What can hang from each mark
C: Y
Q: F
W: D P Y
J: Y
D: F W
A: L P
Y: C J R S
L: A
P: A W
R: Y
F: D

Each row was made from one small tree. The marks that hang from a mark follow it in brackets, in alphabetical order. Every link used is in the known rows. Write each row's tree.
In the rows, zero is written as 128.
Known rows
C[Y[S]]: [105 191 116 129  90 115 105 125 132 140 106 123 106 126 115 114 118 117
 183 156 136 117 144 140 125 145 109  88  97 135 138 142]
A[L P[W]]: [128 120  93 118  85 101  85 103 121  86 150 163 177 104 145 126 105 111
 111 135 170  48 186 164 126 106 130 113 107 122 107 133]
A[L P]: [125 134 109 119  85  84  99  98 117 108 152 140 163 105 118 128 125 115
 104 143 162  80 166 157 121 118 135 125 111 129  84 148]
Y[C R S]: [ 92 177 130 114  76 118  95 101  92 135 119  82 130 129 102 111 150 117
 209 155 164  96 134 149 126 161  80  66  94 150  94 172]
D[F W[Y]]: [124 103  75 137  89 125  87  94 137 199 137 105 121 150 159 153 147 127
 173 117 127 112 125 147 129  94 138 138 120  77 108 165]
W[D P]: [111 137 113 128  81 124 103 116 152 169 140 150 123 107 112 123 112 133
 151 134 105 109 168 139 116 102 101  83 107 107  93 149]
J[Y[C R S]]: [101 177 127  91  78 132 101 117  99 138 112  64 127 130 124  95 145 114
 219 141 170  88 121 151 104 182  65  47  60 148  94 177]
F[D[W[P Y]]]: [ 91 110 118 138  91 142  99 123 174 189 153 142 121 124 149 139 133 117
 196 123 106  93 193 141 112 101 128 110  94  90 110 175]
R[Y[C J]]: [131 155 131 138  84 143  78 136  80 138 114  93 129 123 124 113 119 131
 196 148 150 135 154 133 119 169 104  43 114 134  89 166]
L[A[P[W[Y]]]]: [139 131  87 141  85 129  69 159 120  90 156 156 150  91 178 145  62  94
 140 124 144  47 161 163 112 141 119 117 115  94 108 149]
L[A[P[W]]]: [131 129  91 145  88 124  80 133 112  82 147 161 151 102 167 129  87 105
 135 145 148  43 177 173 112 124 142 115 131 104 114 147]
Y[C J S]: [ 96 167 141 136  79 145  78 106  84 119 109  91 134 127 125 110 145 106
 219 150 160 118 151 123 116 151  83  63  83 159 100 177]
D[W[P[A]]]: [ 96 132  85 152  64 146  90 105 154 152 131 155 127 150 135 109 170 141
 169 151 114  95 185 146 130  88 145 105  90 106 113 147]
A[L]: [129 141 101 127  94 104 112 101 114 124 132 141 143 130 103 144 145 135
 119 136 159 110 173 149 109 123 131 113 117 132  86 140]
P[A W[Y[C]]]: [112 135 103 143  83 154  65 147 125  87 123 149 133 129 165 147  99 101
 183 126 169  93 175 156 139 138  95  83  95 106 120 150]
D[F]: [125 128  90 146  92 110 107  88 119 171 139 112 110 143 121 142 150 138
 147 144 137 122 140 152 117  93 135 118 140  90 114 163]
F[D[W[Y[S]]]]: [ 82 130 119 145  96 139  91 112 141 173 134 111 129 142 151 139 147 119
 227 129 136 104 179 143 126 122 117 122 105 119 113 166]
A[P[W[D Y[R]]]]: [127 128  84  97  64 107  70 144 135 123 154 137 178 101 165 128  60 103
 166 110 134  44 148 170 133 136  57  93 108  83 100 151]
L[A[P]]: [126 140 102 141  87 105  93 127 109 109 151 138 134 104 138 129 107 116
 129 156 141  81 154 163 110 137 145 122 130 109  92 160]
Y[C J R S]: [ 95 175 130 115  64 134  78 107  70 124 111  68 148 140 110 103 155 112
 230 152 154  97 135 130 106 172  56  48  81 151  90 190]
Q[F[D[W[Y[R]]]]]: [103 130  94 111  69  98  91 125 151 184 153 129 178 154 132 142 142 114
 215 114 137  80 169 180 100 142 125 118 117  87 104 161]
J[Y[C]]: [118 149 131 110 103 130 113 125 111 135 115 108 115 119 146 121 128 116
 181 135 171 107 141 159 106 158 103  71  82 128 103 173]
Y[S]: [107 177 115 142  90 116 107 110 111 136 126 113 123 132 117 123 149 133
 178 154 147 116 149 145 120 124 114 104 111 145 114 146]
C[Y]: [122 174 108 129 101 109 114 128 139 137 111 139 109 124 118 133 108 119
 156 152 130 120 147 155 119 138 123  98 114 109 140 141]
F[D]: [101 138 128 154 110 114 119 115 132 142 139 140 122 135 122 144 136 129
 171 155 137 120 196 162 106 111 132 111 148 108 121 166]
L[A]: [131 148  94 158  96 126 107 131 100 122 131 138 116 126 124 146 129 132
 142 146 133 106 161 156  99 142 140 116 141 113  92 152]
Y[R]: [120 162  95 123  82 100 112 116 102 141 136 114 137 137 107 133 147 140
 162 150 138  99 144 163 103 140  98  98 128 113 106 159]
D[W[Y[R S]]]: [103 159  90 114  66 124  86 114 113 168 132  87 142 144 138 126 153 125
 216 124 133  88 125 142 125 143  90 108  87 124  98 162]
J[Y]: [131 159 105 123 100 123 124 136 122 137 124 118 118 129 144 124 136 135
 160 134 149 105 147 164  90 138 109  92 101 117 116 157]
C[Y[J R S]]: [109 197 104 115  63 122  88 128 106 132 107  86 138 142 105 100 132 113
 214 153 122 100 129 132  98 175  60  51  82 132 129 168]
P[A W]: [118 147  80 165  81 136  89 129 125  86 128 171 138 149 151 130 130 134
 157 146 151  91 194 166 131 102 122 102 123 103 143 130]
D[F W[P Y[C]]]: [100  90 104 118  79 150  73  87 151 212 147 105 112 121 145 134 137 104
 189 115 122  97 136 128 131 100 126  95  67  88  92 188]
F[D[W[Y]]]: [ 97 108 112 145 103 131 103 117 147 172 141 132 127 138 163 150 134 121
 200 125 130 108 187 156 116 112 132 129 125  94 116 168]

Write each row's tree
[109 135  87 105  66 132  93 122 143 185 153 116 135 122 132 127 144 125
 186 117 100  74 140 143 104 128  99  96  74 100  94 165]  D[W[P Y[R]]]
[123  97  80 126  75 105  71  95 144 149 149 141 156 113 165 119  86 115
 142 130 137  64 158 165 151  72 118 111 135  70 118 152]  A[P[W[D[F]]]]
[121 111  89 127  78 131  87 118 160 211 151 120 115 110 122 143 100 117
 155 108  94 112 136 128 119  93  90  96 102  74  86 169]  W[D[F] P Y]
[100 148 107 132  61 165  69 118 133 170 135 103 142 125 148 110 148 110
 219 120 101  92 151 107 105 123  87  83  45 132 100 172]  D[W[P Y[J S]]]
[126 134  78 150  78 134  81 116 122  74 123 177 159 147 137 138 146 132
 125 135 166  83 207 154 127 105 130 102 113 119 111 115]  P[A[L] W]
[112 193 118 131  79 132  89 129 116 129 101 109 125 136 118 105 125 111
 199 156 126 119 144 124 111 153  87  70  84 136 133 159]  C[Y[J S]]
[115 173 142 139  74 151  64 128  75 136 108  76 125 126 116 100 129 127
 224 152 153 133 147 121 126 173  87  36  95 162  90 165]  R[Y[C J S]]
[ 87 144 113 133  79 115  85 122 155 182 143 127 162 149 137 132 146 106
 234 120 144  94 180 159 116 130 137 121 102 116 112 151]  Q[F[D[W[Y[S]]]]]
[116 187 105 106  75 126 114 126 103 140 122  76 132 138 127 105 155 132
 201 138 147  87 125 155  91 165  71  69  77 137 108 164]  J[Y[R S]]
[132  92  68 140  76 123  60 110 130 135 147 146 149 110 168 126  76 112
 138 130 129  47 161 164 135  95 134 113 149  68  97 150]  L[A[P[W[D[F]]]]]
[ 89 121 113 133  78 114 100 101 180 193 154 168 162 138 120 116 154 117
 191 135 117  82 208 164 102  93 167 107 102 102 116 154]  Q[F[D[W[P]]]]
[135 130  71 144  64 156  57 148 110  70 128 155 173 141 154 152 123 115
 152 105 150  83 194 133 105 137  87  89  87 112 102 137]  P[A[L] W[Y[J]]]
[122 148  93 106  72 108  98 143 126 161 135 112 143 124 124 150  99 129
 172 113 120 107 132 153 115 151  63  95 122  97  82 157]  W[D Y[R]]
[125 103  57 150  66 145  60 132 149 145 129 145 139 148 170 153  93 124
 165 110 128 100 164 151 146  92  97 103 129  57 111 140]  P[A W[D[F] Y]]
[111 152 119 113  74 125  87 110  79 121 118  90 149 138 115 118 143 116
 201 142 152 101 143 145  97 163  71  58  98 127  95 189]  Y[C J R]
[104 171 140 114  92 140 103 119 108 137 106  85 112 121 138 104 140 111
 208 142 176 104 137 146 115 164  89  61  65 153 102 169]  J[Y[C S]]
[116 144  92 142  68 134  94 110 145 117 137 161 139 129  98 126 158 136
 114 144 135 100 195 138 112 108 127  91  80 127  83 139]  W[P[A[L]]]
[105 115  81 135  61 144  82  89 151 141 131 160 147 145 119 117 178 139
 138 137 128  86 202 135 123  90 148 107  73 122  82 133]  D[W[P[A[L]]]]
[107 117 106 133  75 125  77 130 143 169 146 137 182 152 153 144 141 108
 221 109 131  99 188 156  89 130 126 112 109  93 112 172]  Q[F[D[W[Y[J]]]]]
[121 140  68 127  55 136  70 160 136 111 128 148 158 141 155 142  94 126
 179 112 129  78 167 163 134 135  59  82 114  81 105 132]  P[A W[D Y[R]]]
[ 94 112 106 124  81 142  68  80 121 193 125  71 114 141 152 133 152 104
 220 123 152 107 119 129 148 119 120 109  85 113  95 182]  D[F W[Y[C S]]]
[126 177  96 112  74 116  96 134 112 132 109 108 140 142 114 115 122 117
 184 147 116 106 134 141  89 166  74  63  99 107 129 167]  C[Y[J R]]
[117 157 118  92  84 126 113 125 101 136 114  84 131 127 132 112 138 120
 191 134 169  91 127 164  94 176  77  59  84 123  95 180]  J[Y[C R]]
[135 134  72 142  78 139  74 142 130  80 135 168 156 134 149 160 120 119
 132 111 162  84 194 150 125 126 105 106  96 112 103 121]  P[A[L] W[Y]]
[ 99 118 106 128  87 107  91 126 162 182 149 147 164 146 147 151 135 111
 204 113 138  99 187 172 108 122 152 132 122  92 113 153]  Q[F[D[W[Y]]]]
[109 101  63 147  61 155  71 101 167 192 143 126 122 150 148 135 158 132
 173 126 102 100 153 133 130  82 136 114  80  71 107 163]  D[F W[P[A] Y]]
[112 125  92 130  57 135  88 110 154 133 129 166 148 127  96 125 132 136
 120 132 122 106 200 134 126 103 106  84  87 117  64 130]  W[D P[A[L]]]
[ 82 120  99 150  61 128  87 111 186 167 147 176 166 158 122 110 167 124
 192 144 116  81 225 168 113  88 170 106  96  94 119 149]  Q[F[D[W[P[A]]]]]
[103 118 112 119  92 134  85 113 124 160 123 117 124 125 155 144 129 109
 196 117 153 110 146 147 138 138 125 112  91 116  95 169]  D[W[Y[C]]]
[129 114  87 132  86 116  89 120 140 191 140 112 122 130 138 159 102 129
 159 112 122 129 126 141 129 110  99 113 132  73  87 163]  W[D[F] Y]
[ 82 139 111 124  77 131  93 112 130 175 138  92 141 151 139 134 158 119
 240 128 132  86 161 148 116 139  93 107 103 114 107 177]  F[D[W[Y[R S]]]]
[108 201 108 110  75 108 103 125 125 142 109 100 120 137 100 111 130 119
 194 158 130  99 126 146 119 160  86  72  89 128 131 151]  C[Y[R S]]
[121 122  97 128  77 151  63 131 122  77 123 155 155 129 149 153 111 101
 153 113 185  85 188 145 139 139 102  86  80 122  89 140]  P[A[L] W[Y[C]]]
[107  88  63 144  56 142  73  65 157 176 137 139 144 161 119 123 191 141
 133 136 125  89 181 135 129  65 159 112  86  92  80 146]  D[F W[P[A[L]]]]
[111 154  97 152  69 143  88 148 154 134 143 148 118 121 126 141 123 126
 155 134 112 110 164 138 108 124 102  92  76 103 104 153]  W[P[A] Y]
